What can hang from each mark:
V: B F W
G: B W Y
B: F G W
F: B G V
J: G
W: B F G V
Y: G J

Every row comes from one small tree of marks. The marks that hang from a mark follow it in brackets, in alphabetical order. Every link used is in the known rows. Which tree was each row made from?
Known rows:
G{W{F} Y{J}}: [-0.14 -0.11 -0.05  0.10  0.11 -0.11 -0.36 -0.25  0.03 -0.08  0.01  0.07
  0.23  0.14  0.07  0.32  0.02  0.33  0.03 -0.11 -0.06 -0.31 -0.73 -0.51
 -0.26 -0.38  0.23]
V{B{G} F W}: [-0.68 -0.14 -0.06 -0.01 -0.43 -0.07 -0.03 -0.21 -0.64 -0.61  0.02  0.41
 -0.35 -0.30 -0.19  0.40 -0.38  0.05 -0.10 -0.24  0.12  0.11  0.03 -0.22
  0.16 -0.65 -0.22]
B{F W}: [-0.17 -0.11 -0.24  0.06 -0.46 -0.19 -0.31 -0.49 -0.34 -0.33 -0.07  0.19
  0.12 -0.11  0.01  0.38  0.07  0.05 -0.02 -0.13  0.26 -0.07 -0.45 -0.14
  0.19 -0.49 -0.04]
V{B{G} W{F}}: [-0.66 -0.08  0.01  0.05 -0.36 -0.11 -0.13 -0.34 -0.62 -0.57 -0.02  0.39
 -0.20 -0.24 -0.12  0.39 -0.31  0.07 -0.11 -0.23  0.15 -0.06 -0.24 -0.23
  0.18 -0.61 -0.13]
Y{J{G}}: [-0.17 -0.14 -0.23  0.03  0.00  0.10 -0.20 -0.12  0.20 -0.04 -0.14  0.24
 -0.13  0.30  0.14  0.04  0.37  0.07  0.17 -0.29 -0.07  0.01 -0.45 -0.42
 -0.31 -0.10  0.14]
W{B{F} G}: [-0.42 -0.10 -0.13  0.12 -0.37 -0.14 -0.21 -0.48 -0.47 -0.20  0.01  0.28
  0.17 -0.09  0.05  0.46 -0.04  0.01 -0.02 -0.24  0.17 -0.15 -0.57 -0.15
  0.28 -0.41  0.07]
F{B{G{Y{J}}} V{W}}: [-0.45 -0.04 -0.09 -0.10 -0.16 -0.09 -0.29 -0.41 -0.31 -0.08  0.04 -0.16
  0.20 -0.02  0.04  0.31 -0.14 -0.18 -0.11 -0.40 -0.02 -0.08 -0.34 -0.45
  0.06 -0.41  0.02]
Y{G{B}}: [-0.23 -0.12 -0.25  0.14 -0.13 -0.12 -0.17 -0.21  0.20 -0.11  0.07  0.17
 -0.01  0.11  0.34  0.16  0.00  0.28  0.25 -0.20  0.06 -0.10 -0.61 -0.47
 -0.06 -0.31 -0.04]
J{G{B W Y}}: [-0.13 -0.07 -0.15 -0.08  0.28 -0.49 -0.04 -0.06  0.27 -0.06 -0.03  0.42
  0.06  0.08  0.26  0.30 -0.10  0.68  0.06 -0.21  0.10 -0.25 -0.77 -0.33
 -0.32 -0.49  0.19]
B{W}: [-0.22 -0.08 -0.23  0.01 -0.33 -0.12 -0.23 -0.32 -0.10 -0.23 -0.12  0.15
  0.06 -0.04  0.11  0.33  0.11  0.05  0.00 -0.20  0.13  0.03 -0.32 -0.20
  0.04 -0.41 -0.05]
W{B V{F}}: [-0.28 -0.36 -0.05  0.01 -0.56 -0.21 -0.31 -0.49 -0.36 -0.27 -0.12  0.21
  0.08 -0.17 -0.08  0.45 -0.14  0.08 -0.02  0.04  0.30  0.02 -0.32 -0.07
  0.04 -0.61 -0.22]
F{B G{W} V}: [-0.29 -0.10  0.00 -0.14 -0.25 -0.23 -0.19 -0.62 -0.17 -0.18 -0.08  0.17
  0.21 -0.03  0.24  0.34 -0.26 -0.04  0.01 -0.37  0.19 -0.06 -0.37 -0.28
  0.01 -0.62 -0.15]
V{B F{G} W}: [-0.66 -0.08 -0.06 -0.04 -0.38 -0.04  0.01 -0.26 -0.65 -0.65 -0.06  0.43
 -0.43 -0.23 -0.17  0.37 -0.27 -0.06 -0.15 -0.25  0.13  0.15  0.02 -0.21
  0.14 -0.67 -0.21]
F{B{G{Y} W} V}: [-0.44  0.06 -0.17 -0.18 -0.39 -0.40 -0.26 -0.49 -0.39 -0.05 -0.06 -0.08
  0.37 -0.18  0.16  0.50 -0.25 -0.12 -0.15 -0.31  0.17 -0.10 -0.47 -0.21
  0.28 -0.55  0.01]
F{B}: [-0.27 -0.17 -0.22 -0.03 -0.31 -0.02 -0.07 -0.39 -0.08 -0.24 -0.13  0.01
  0.04 -0.03  0.18  0.29  0.06  0.02  0.01 -0.28  0.16  0.02 -0.37 -0.23
 -0.02 -0.40 -0.12]
V{F}: [-0.24 -0.22 -0.21  0.06 -0.33 -0.03 -0.16 -0.24 -0.15 -0.28 -0.11  0.15
 -0.15 -0.07 -0.03  0.34 -0.01  0.08  0.03 -0.12  0.05  0.02 -0.19 -0.22
 -0.08 -0.45 -0.11]
J{G}: [-0.25 -0.12 -0.25 -0.02 -0.12 -0.14 -0.08 -0.14  0.09 -0.12 -0.22  0.31
 -0.18  0.14  0.14  0.18  0.23  0.14  0.11 -0.24  0.04  0.02 -0.40 -0.21
 -0.20 -0.25  0.07]
G{W{V} Y{J}}: [-0.06 -0.21 -0.01  0.00  0.06 -0.22 -0.43 -0.31  0.18  0.14  0.00 -0.04
  0.34  0.15  0.09  0.31  0.07  0.25  0.08 -0.05 -0.08 -0.21 -0.54 -0.44
 -0.34 -0.34  0.10]
F{G{W{B V} Y}}: [-0.37 -0.10  0.05 -0.09 -0.11 -0.50 -0.21 -0.42 -0.24  0.04 -0.09  0.18
  0.38  0.00  0.13  0.51 -0.18  0.17 -0.05 -0.12  0.13 -0.17 -0.64 -0.22
  0.05 -0.53  0.14]
G{W{V}}: [-0.08 -0.30  0.00  0.00 -0.21 -0.29 -0.34 -0.46  0.09 -0.08 -0.09  0.21
  0.21 -0.01  0.10  0.35 -0.07  0.27  0.11 -0.05  0.13 -0.09 -0.34 -0.21
 -0.23 -0.50 -0.15]
F{G{Y{J}} V{B W}}: [-0.52  0.04  0.02 -0.08 -0.05 -0.06 -0.22 -0.31 -0.36 -0.20  0.00 -0.07
 -0.12  0.02 -0.04  0.27 -0.06 -0.25 -0.14 -0.34 -0.11 -0.01 -0.24 -0.43
 -0.05 -0.49 -0.04]
B{G}: [-0.37 -0.09 -0.18  0.07 -0.22 -0.09 -0.12 -0.23 -0.06  0.01 -0.08  0.10
  0.05  0.04  0.14  0.27  0.03 -0.01  0.10 -0.31 -0.11 -0.06 -0.28 -0.30
  0.04 -0.24  0.06]
F{B G{W Y{J}}}: [-0.33  0.02 -0.09 -0.08  0.10 -0.09 -0.12 -0.29 -0.07 -0.02  0.00  0.04
  0.27  0.18  0.25  0.28 -0.02  0.09 -0.01 -0.38 -0.05 -0.16 -0.63 -0.57
 -0.07 -0.33  0.24]
V{B F W{G{Y{J}}}}: [-0.66 -0.02 -0.07  0.00 -0.09  0.06 -0.15 -0.10 -0.54 -0.39  0.14  0.23
 -0.22 -0.14 -0.18  0.43 -0.20  0.02 -0.19 -0.25 -0.10 -0.02 -0.19 -0.42
  0.00 -0.49  0.03]
G{B}: [-0.10 -0.18 -0.18  0.08 -0.06 -0.13 -0.12 -0.28  0.19 -0.14 -0.02  0.14
  0.02  0.01  0.23  0.23  0.03  0.29  0.09 -0.22  0.06 -0.12 -0.45 -0.30
 -0.16 -0.45 -0.11]
V{F W}: [-0.36 -0.22 -0.17  0.04 -0.35 -0.04 -0.14 -0.24 -0.34 -0.50 -0.08  0.26
 -0.27 -0.16 -0.15  0.36 -0.10  0.08 -0.07 -0.15  0.12  0.10 -0.04 -0.20
 -0.04 -0.56 -0.19]

Which tree is each row?
[-0.07 -0.16 -0.19  0.06  0.13  0.01 -0.17 -0.14  0.33 -0.06 -0.02  0.33
 -0.08  0.26  0.26  0.02  0.22  0.32  0.18 -0.31  0.01 -0.10 -0.61 -0.48
 -0.35 -0.25  0.08] => Y{J{G{B}}}
[-0.09 -0.26  0.03  0.03 -0.16 -0.32 -0.49 -0.54 -0.23 -0.06  0.05  0.06
  0.47  0.03 -0.02  0.43 -0.04  0.28  0.02  0.01  0.23 -0.29 -0.83 -0.32
 -0.06 -0.51  0.12] => G{W{B{F} V} Y{J}}
[-0.29 -0.03  0.06 -0.05  0.04 -0.20 -0.31 -0.39 -0.11  0.09 -0.02 -0.01
  0.35  0.17  0.16  0.33 -0.07  0.00  0.00 -0.32 -0.03 -0.18 -0.65 -0.47
 -0.07 -0.43  0.19] => F{G{W{B} Y{J}} V}
[-0.01 -0.12 -0.20  0.15  0.09 -0.13 -0.30 -0.31  0.05 -0.04  0.11 -0.07
  0.20  0.11  0.14  0.24  0.13  0.27  0.03 -0.14 -0.02 -0.35 -0.79 -0.47
 -0.13 -0.37  0.15] => G{B{F} Y{J}}
[-0.46 -0.13  0.07  0.03 -0.43 -0.22 -0.28 -0.57 -0.47 -0.29 -0.11  0.28
 -0.01 -0.13  0.01  0.38 -0.17 -0.08 -0.07 -0.05  0.16 -0.12 -0.39 -0.16
  0.10 -0.60 -0.19] => W{F{G} V{B}}
[-0.39 -0.08 -0.10  0.08 -0.03 -0.13 -0.11 -0.28 -0.12 -0.25  0.10  0.39
 -0.03 -0.11  0.15  0.34 -0.15  0.23 -0.03 -0.35  0.02 -0.10 -0.31 -0.31
  0.01 -0.48 -0.07] => V{W{G{B}}}
[-0.12 -0.10 -0.12  0.04  0.18 -0.07 -0.26 -0.13  0.22  0.05  0.00 -0.03
  0.19  0.21  0.14  0.26  0.13  0.28  0.08 -0.21 -0.15 -0.18 -0.57 -0.52
 -0.33 -0.27  0.21] => G{W Y{J}}
[-0.59 -0.06 -0.08  0.02 -0.35 -0.07 -0.17 -0.51 -0.58 -0.48  0.00  0.36
  0.03 -0.22  0.02  0.46 -0.24  0.02 -0.17 -0.30  0.22 -0.09 -0.38 -0.21
  0.22 -0.56 -0.07] => V{W{F{B} G}}
[-0.64  0.04  0.00  0.07 -0.03  0.02 -0.25 -0.23 -0.52 -0.34  0.11  0.21
 -0.07 -0.09 -0.10  0.40 -0.14  0.04 -0.19 -0.23 -0.07 -0.18 -0.46 -0.42
  0.02 -0.45  0.12] => V{B W{F G{Y{J}}}}
[-0.22 -0.19 -0.01  0.05 -0.32 -0.01 -0.54 -0.63 -0.10 -0.28  0.10  0.15
  0.27  0.11  0.23  0.20 -0.23  0.11  0.19 -0.19  0.25 -0.18 -0.74 -0.59
 -0.07 -0.48 -0.11] => Y{G{W{F{B V}}} J}
[-0.40 -0.23 -0.03  0.02 -0.44 -0.27 -0.27 -0.47 -0.27  0.01 -0.10  0.16
  0.27 -0.06  0.08  0.39 -0.09  0.00  0.05 -0.15  0.15 -0.06 -0.41 -0.16
  0.15 -0.39 -0.04] => W{B{G} V}
[-0.17 -0.31  0.05 -0.03 -0.40 -0.31 -0.39 -0.72 -0.24 -0.34 -0.07  0.29
  0.32 -0.17  0.09  0.45 -0.30  0.29 -0.02 -0.01  0.40 -0.19 -0.58 -0.17
 -0.06 -0.72 -0.22] => G{W{F{B} V}}
[-0.42 -0.16 -0.10  0.04 -0.40 -0.10 -0.12 -0.41 -0.54 -0.67 -0.02  0.26
 -0.27 -0.23 -0.17  0.35 -0.10  0.07 -0.08 -0.17  0.27  0.01 -0.22 -0.12
  0.09 -0.66 -0.24] => V{B{F} W}
[-0.36  0.00 -0.08 -0.02 -0.31 -0.40 -0.26 -0.56 -0.51 -0.04 -0.09 -0.07
  0.25 -0.05  0.03  0.49 -0.07 -0.19 -0.12 -0.19  0.14 -0.21 -0.67 -0.14
  0.27 -0.54  0.11] => W{B{F{G{Y} V}}}
[-0.46 -0.15  0.01 -0.01 -0.34 -0.15 -0.25 -0.44 -0.26 -0.12 -0.01  0.24
  0.01 -0.15  0.05  0.41 -0.12 -0.02 -0.01 -0.15  0.04 -0.04 -0.23 -0.15
  0.00 -0.45 -0.20] => W{G V{B}}
[-0.17 -0.09 -0.05  0.02 -0.11 -0.23 -0.21 -0.48  0.04 -0.01 -0.03  0.10
  0.09  0.02  0.26  0.24 -0.10 -0.03  0.05 -0.33  0.01 -0.14 -0.40 -0.31
 -0.04 -0.53 -0.15] => F{G{B} V}
[-0.04 -0.13 -0.14  0.00 -0.30 -0.59 -0.43 -0.57 -0.25 -0.13  0.06  0.12
  0.40 -0.20  0.08  0.51 -0.13  0.31 -0.11  0.06  0.33 -0.29 -0.75 -0.13
  0.13 -0.69 -0.05] => G{B{F W{V}} Y}
[-0.23 -0.20  0.00  0.04 -0.06 -0.07 -0.30 -0.32 -0.11 -0.32 -0.09  0.58
  0.10  0.16  0.09  0.21  0.00  0.41  0.12 -0.19  0.27 -0.16 -0.82 -0.39
 -0.19 -0.43  0.18] => Y{J{G{W{B F}}}}
[-0.13 -0.19 -0.04 -0.05 -0.06 -0.45 -0.32 -0.33  0.08  0.06 -0.07  0.03
  0.29 -0.01  0.09  0.45 -0.07  0.31  0.02 -0.01  0.04 -0.19 -0.50 -0.23
 -0.24 -0.48  0.01] => G{W{V} Y}
[-0.09 -0.28 -0.09 -0.01 -0.47 -0.35 -0.39 -0.52 -0.21 -0.33  0.03  0.37
  0.15 -0.27  0.05  0.44 -0.27  0.28 -0.04  0.03  0.36 -0.06 -0.36 -0.14
  0.03 -0.76 -0.32] => G{B{W{V{F}}}}
[-0.20 -0.18 -0.07 -0.04 -0.08 -0.03 -0.25 -0.40 -0.07 -0.36 -0.07  0.50
  0.09  0.13  0.16  0.18 -0.05  0.35  0.08 -0.25  0.28 -0.15 -0.75 -0.44
 -0.21 -0.45  0.09] => Y{J{G{W{F{B}}}}}
[-0.30 -0.15 -0.07  0.02 -0.13 -0.42 -0.29 -0.34 -0.18  0.04  0.12  0.22
  0.21 -0.19  0.09  0.55 -0.31  0.28 -0.10 -0.02  0.00 -0.26 -0.49 -0.23
 -0.01 -0.57 -0.02] => W{G{B Y} V{F}}
[-0.45  0.01 -0.21  0.00 -0.15 -0.21 -0.06 -0.14 -0.30 -0.06 -0.11  0.07
 -0.05 -0.01  0.02  0.43 -0.04 -0.05 -0.10 -0.17 -0.13 -0.08 -0.36 -0.29
  0.06 -0.39  0.15] => V{F{G{Y}}}
[-0.44 -0.02  0.04  0.04 -0.16 -0.11 -0.39 -0.38 -0.34 -0.06  0.03 -0.09
  0.13 -0.02 -0.01  0.34 -0.19 -0.09 -0.06 -0.20 -0.09 -0.26 -0.53 -0.43
  0.00 -0.47  0.05] => W{F{V{B{G{Y{J}}}}}}
[-0.07 -0.25  0.01 -0.03 -0.20 -0.19 -0.43 -0.54 -0.16 -0.25 -0.04  0.41
  0.17  0.12  0.04  0.22 -0.02  0.21  0.14 -0.21  0.34 -0.14 -0.73 -0.30
 -0.13 -0.53  0.03] => Y{J{G{W{B{F{V}}}}}}
[-0.39 -0.03 -0.08  0.02 -0.30 -0.37 -0.34 -0.53 -0.48  0.00  0.01 -0.01
  0.32 -0.13  0.02  0.58 -0.14 -0.08 -0.12 -0.18  0.11 -0.25 -0.67 -0.11
  0.25 -0.51  0.11] => W{B{F{V}} G{Y}}
[-0.17 -0.14 -0.26  0.19 -0.27 -0.19 -0.26 -0.38 -0.04 -0.23  0.12  0.22
  0.05  0.05  0.25  0.21 -0.04  0.28  0.23 -0.12  0.19 -0.21 -0.74 -0.41
  0.08 -0.40 -0.04] => Y{G{B{F}}}
[-0.21 -0.17  0.03  0.11 -0.23 -0.34 -0.34 -0.61 -0.17 -0.09 -0.03  0.31
  0.21 -0.06  0.18  0.34 -0.17  0.14 -0.01 -0.06  0.15 -0.28 -0.60 -0.26
  0.03 -0.59 -0.12] => W{F{G{B}} V}
[-0.10 -0.17 -0.23  0.24 -0.15  0.04 -0.37 -0.36  0.07 -0.16  0.20  0.14
  0.10  0.21  0.25  0.07  0.10  0.22  0.29 -0.17  0.09 -0.22 -0.79 -0.62
 -0.02 -0.25  0.03] => Y{G{B{F}} J}
[-0.46 -0.11 -0.07 -0.02 -0.29 -0.43 -0.25 -0.35 -0.29  0.16 -0.09 -0.01
  0.36 -0.07  0.07  0.49 -0.10  0.04 -0.04 -0.10  0.05 -0.16 -0.57 -0.17
  0.15 -0.37  0.12] => W{B{G{Y}} V}
[-0.14 -0.29  0.04 -0.07 -0.22 -0.17 -0.44 -0.59 -0.10 -0.26 -0.07  0.50
  0.23  0.07  0.12  0.24 -0.11  0.33  0.07 -0.09  0.36 -0.16 -0.73 -0.36
 -0.23 -0.53 -0.03] => Y{J{G{W{F{B} V}}}}
